Every row comes from one small tree of marks. Brackets hold a mark, then the marks that hang from it, in alphabetical order. Every link used is in the known rows. Which tree was each row made from?
Known rows:
[A [V [W [J X]]]]: [-.21 -.08 -.07 .17 -.02 .04 -.21 -.10 -.20 .13 -.29 .00 -.20 .33 -.05 .06 .01]
[K [A V] X]: [.36 .20 -.42 .01 -.19 .10 -.38 .05 .08 -.23 .07 -.11 -.19 .52 .26 .02 -.27]
[A [V [W J]]]: [-.24 -.06 -.16 .14 -.07 .05 -.11 -.09 -.19 .04 -.31 .02 -.22 .37 .00 .02 .09]
[X [J [A V] W] K]: [-.28 .04 .06 .03 -.02 -.04 -.02 -.22 -.08 -.01 .17 .09 .17 -.31 -.14 .13 -.14]
[W [J X]]: [-.17 -.16 .14 .08 -.11 .08 .37 -.01 -.01 .15 -.09 -.03 .00 -.03 -.04 .01 -.25]
[V [W J]]: [-.36 -.30 .04 .09 -.07 .12 .44 -.03 -.09 .05 -.28 .08 -.13 .44 -.03 -.09 .02]
[J A [W V] [X K]]: [-.47 -.16 .12 .12 .07 -.03 -.21 -.08 .05 .29 .41 .01 .37 -.31 -.23 .09 -.63]
[X [J W] V]: [.00 -.14 .23 .00 -.11 .15 -.13 -.06 -.06 .03 .04 .09 .11 -.11 -.10 -.05 -.03]
[K [A [V [W J]]]]: [.04 -.10 -.30 .11 -.14 .14 .00 -.01 -.06 -.10 -.33 -.05 -.25 .60 .14 -.04 -.05]
[X [J W] K V]: [-.13 -.09 .28 .01 -.11 .15 .27 -.04 .03 -.13 .16 .12 .23 -.47 -.14 .03 .02]
[J X]: [.08 -.05 .15 .05 .07 -.03 -.17 .01 -.02 .18 .02 -.04 .06 -.09 -.08 .09 -.15]
[W V]: [-.15 -.15 -.10 .04 -.10 .08 .01 .06 .07 .00 -.02 -.01 -.04 .02 -.03 -.08 -.23]
[A [V [W [J [X K]]]]]: [-.27 -.05 -.05 .17 -.02 .04 .01 -.09 -.15 .05 -.23 .01 -.13 .15 -.07 .10 .03]
[V A [W [J [X K]]]]: [-.20 -.35 .21 .16 -.03 -.03 .57 -.05 .08 .14 -.56 .09 -.11 .37 -.13 -.07 .04]
[V W]: [-.17 -.21 .03 .06 .06 .04 .02 -.02 -.09 .05 -.19 .08 -.09 .41 -.05 -.05 .13]
[X [J A W] V]: [-.07 -.22 .17 .00 -.13 .06 -.33 -.16 -.13 .11 .19 .06 .09 -.16 -.14 -.04 -.26]
[W [J [X K]] [V A]]: [-.27 -.31 .10 .14 -.20 .06 .66 .03 .22 .08 -.33 -.01 -.02 -.11 -.12 -.08 -.39]
[J [X [K W] V]]: [.17 -.04 .17 .06 -.04 .09 .01 .10 .12 -.06 .18 -.04 .06 -.66 -.18 .13 -.09]

Write each row's tree:
[-.09 -.12 -.01 .03 -.27 .15 .43 .04 .15 -.23 .20 -.02 -.03 -.74 -.14 .02 -.17]
[X [K [W [J A]]] V]
[-.02 -.36 .13 .10 -.01 -.07 -.54 -.11 -.19 .28 .16 -.04 -.06 -.03 -.20 .02 -.37]
[J A [X [V W]]]
[-.13 -.08 -.04 -.02 -.17 .07 -.20 -.07 .02 .02 .29 .05 .05 .25 .00 -.04 -.51]
[K [X [J A [W V]]]]
[-.04 -.18 -.02 .03 -.07 -.06 -.31 -.23 -.26 .06 -.14 .04 -.21 .18 -.10 .02 -.08]
[X [J [A [V W]]]]
[.21 -.11 .12 .06 -.07 .09 .06 .09 .09 -.06 .14 -.07 .08 -.34 -.06 .08 -.21]
[J [X [K A] V]]
[.13 -.19 .10 -.04 -.25 .10 .18 -.06 .06 -.25 .20 .03 -.07 -.78 -.21 .04 -.11]
[X [J A] [K W] V]
[-.15 -.01 .01 .04 -.02 -.04 -.45 -.24 -.18 .15 .06 .05 .04 .05 -.09 .05 -.18]
[X [J [A V] W]]
[-.45 -.14 -.09 .07 -.01 .00 -.37 -.10 .00 .24 .29 .02 .20 .06 -.11 -.06 -.52]
[J A [W V]]
[.00 -.05 .09 .07 .00 .08 .17 .10 .18 -.03 .10 -.03 .08 -.50 -.17 .12 -.18]
[J [X [K [W V]]]]
[.08 .03 .14 .06 .05 .04 .16 .07 .14 -.03 .10 -.02 .09 -.51 -.15 .16 -.06]
[J [X [K W]]]
[-.24 -.31 -.06 .09 -.27 .09 .53 .02 .18 .05 -.43 .00 -.14 .19 -.02 -.19 -.30]
[W J [V A]]
[.29 .06 -.14 -.01 -.19 .17 .33 .02 .15 -.40 -.15 .00 -.15 -.28 .00 .10 .10]
[X J [K [A V] W]]
[.56 .01 -.25 -.08 -.30 .27 .10 .14 .26 -.39 .01 -.04 -.25 .29 .16 -.03 -.21]
[K A W [X J]]
[-.17 -.30 .11 .08 -.20 .03 .06 -.10 -.10 .21 .11 -.08 -.05 -.21 -.11 -.01 -.51]
[W [J A [X V]]]
[.35 .08 -.15 -.03 -.24 .20 -.23 .16 .21 -.25 .26 -.04 -.15 -.15 .02 .00 -.17]
[K W [X V]]
[.16 -.09 -.05 .00 -.18 .14 .30 .10 .15 -.30 .14 -.04 .04 -.32 .03 -.01 -.08]
[X [K A] V]
[.48 -.12 -.13 -.07 -.34 .22 -.03 .08 .09 -.29 .09 -.04 -.18 .35 .18 -.09 -.32]
[K A [X J V]]
[-.28 -.08 -.16 .08 -.19 -.01 .01 -.17 -.14 .09 -.02 -.06 -.14 .00 -.01 .00 -.33]
[W [J [A V]]]
[.17 -.28 .23 .12 .02 -.03 -.27 .00 -.02 .21 -.26 .00 -.08 .13 -.16 -.02 -.03]
[J [X [V A W]]]
